Every row comes from one small tree of marks. Brackets hold a mark, then the marks that hang from it, in the order of their numbers. Every link used is in the known rows. Which tree was each row made from?
In the rows, 128 means zero.
Known rows:
[K_15 [K_319 [K_330 [K_615 K_232] K_702]]]: [144 124 138 134 117 134  97  89 136  98 174 152 113 120 112 126 143 126
 135 214 131 140]
[K_15 [K_319 [K_330 K_615 [K_702 K_577]]]]: [129 128 134 134 143 129 101  91  72  84 199 145 108 119 117 130  93 146
 122 219 126 129]
[K_615 K_330]: [134 130 125 169 147 124 112 118  51 106  88 159 108  95 108 140 159 126
 155 162 118 128]
[K_577 K_702]: [129 135 126 177 191 122 110 135  78 103  68 166 108  86 121 129 104 123
 127 166 108 118]
[K_319 [K_330 [K_615 K_232] [K_702 K_577]]]: [164 127 124 136 118 133 104 107 138  86 134 167 109 123 109 123 118 143
 121 196 129 122]
[K_615 K_232 [K_330 K_319 [K_702 K_577]]]: [133 137 133 134  95 128 101  90  96  95 142 167 106 112  93 132 148 153
 135 199 136 118]
[K_615 [K_232 K_626] [K_330 K_319 K_702]]: [118 137 135 143  88 105 126 112 111 111 133 158 127 121 103 135 129 141
 144 181 138 116]
[K_232 K_626 K_805]: [118 133 114 198 163 114 142 156 101 116  70 169 124 100 131 141 126 119
 140 121 104 113]
[K_330 K_319 K_615]: [130 118 127 165 147 139 121 104  72 111 131 163 111 108 122 138 126 107
 140 163 126 127]
[K_232 [K_615 K_330]]: [126 123 119 169 169 131 123 117  43 101 114 168 118 115 108 141 163 120
 149 154 122 120]
[K_330 K_319 [K_615 [K_232 [K_626 K_921]]] K_702]: [145 128 132 160  81  98 155 133 188 119  92 170 141 136 125 120  50 118
 131 168 146 114]
[K_702 K_577]: [130 134 114 168 157 137 111 128  65 100  65 175 102  96 118 136  95 140
 135 158  98 119]
[K_232 K_615 K_626 [K_805 K_992]]: [123 114 104 200 192 128 154 164 104 108  69 189 145 122 132 141 167  93
 135 100 113  98]
[K_330 K_319]: [105 127 129 162 148 139 111 109  47 114 101 167 100  90 124 139 128 122
 146 152 109 124]
[K_319 [K_330 [K_615 K_232]]]: [164 121 124 154 132 138 109 111 121 103  97 166 106 120 113 128 157 112
 143 175 125 138]
[K_15 K_319]: [108 132 128 166 155 137 105 110  67 112 104 159 106  92 121 139 119 123
 148 175 101 137]
[K_330 K_319 [K_615 K_232] [K_702 K_577]]: [147 126 125 141 104 139 113  96 145  96 145 175 114 122 108 127 105 134
 120 193 134 117]
[K_330 K_319 K_615 K_702]: [125 118 132 151 133 133 118 100 101 105 166 159 120 104 125 133 113 119
 130 171 129 117]
[K_232 [K_615 [K_330 K_702]] [K_626 K_921]]: [124 130 126 170 131  85 161 149 105 107  97 163 146 133 121 129  69 134
 139 151 136 101]
[K_921 K_626]: [122 130 119 169 155 123 131 145  78 118  28 168 108  93 125 139 107 129
 140 143  84 118]

Which tree is each row?
[153 128 121 159 122 116 134 132 127 107  90 162 122 138 116 130 107 119
 141 170 127 131]
[K_319 [K_330 [K_615 [K_232 K_626]]]]
[134 135 112 193 135 120 138 154 154 119  47 181 123 110 121 136 149 116
 141 129 110 119]
[K_615 [K_232 K_626 K_805]]
[115 134 135 139 125 123 105  93  40  93 164 156 105 102 103 137 128 155
 133 191 131 112]
[K_615 [K_330 K_319 [K_702 K_577]]]
[186 115 110 207 129 110 166 172 220 119   4 192 152 134 127 124 148  78
 138 119 139 112]
[K_330 [K_615 [K_232 [K_626 K_921] [K_805 K_992]]]]
[112 126 126 160 160 130 122 100  50  90 205 168 114 117 108 141 181 139
 124 166 141 100]
[K_232 [K_615 [K_330 K_319 [K_702 K_577]]] K_805]
[130 124 126 147 133 134 117  99  89  94 167 164 115 113 119 132  84 136
 119 185 129 112]
[K_330 K_319 K_615 [K_702 K_577]]
[147 121 125 159 118 144 118 101 127 114 110 175 111 118 112 133 146 104
 141 171 131 133]
[K_330 K_319 [K_615 K_232]]
[138 129 130 173 125 134 111 102  96 114 118 170 103 103 100 140 241 113
 152 159 138 128]
[K_615 [K_232 K_805] [K_330 K_319]]
[150 125 122 161 120 139 118 103 163  98 160 179 115 117 113 129 159 125
 116 175 139 113]
[K_330 K_319 [K_615 [K_232 K_805]] [K_702 K_577]]
[105 133 129 143 133 134 105 105  64  97 138 167 104  94 121 134  91 151
 124 175 112 109]
[K_330 K_319 [K_702 K_577]]
[146 123 135 154 132 134 103  96 154  99 187 155 113 115 115 129 195 116
 130 195 137 136]
[K_15 [K_319 [K_330 [K_615 [K_232 K_805]] K_702]]]
[141 120 131 146 145 127 110 111  93  94 155 151 115 106 125 129 126 127
 132 174 124 122]
[K_319 [K_330 K_615 K_702]]
[160 138 123 198 113  91 154 158 159 122  26 173 129 122 111 130 151 116
 152 139 139 120]
[K_615 [K_232 [K_626 K_921] K_805] K_330]
[100 126 123 184 165 114 152 124  40 111 162 164 127 131 116 147 172 116
 143 140 139 108]
[K_232 [K_615 [K_330 K_319]] K_626 K_805]
[151 140 131 164  83  84 145 147 167 114  46 165 138 123 110 123  86 138
 146 166 138 115]
[K_615 [K_232 [K_626 K_921]] [K_330 K_702]]
[114 130 117 174 159 108 147 137  50 106 109 164 134 133 112 143 115 126
 147 150 123 113]
[K_232 [K_615 K_330] K_626]
[160 122 121 156 113 134 114 117 184 103 105 174 126 112 114 126 128 117
 131 171 123 123]
[K_330 [K_615 K_232] K_702]
[108 128 129 139 144 129 117  93  32  88 191 165 114 122 105 138 129 149
 127 184 137 104]
[K_232 [K_615 [K_330 K_319 [K_702 K_577]]]]
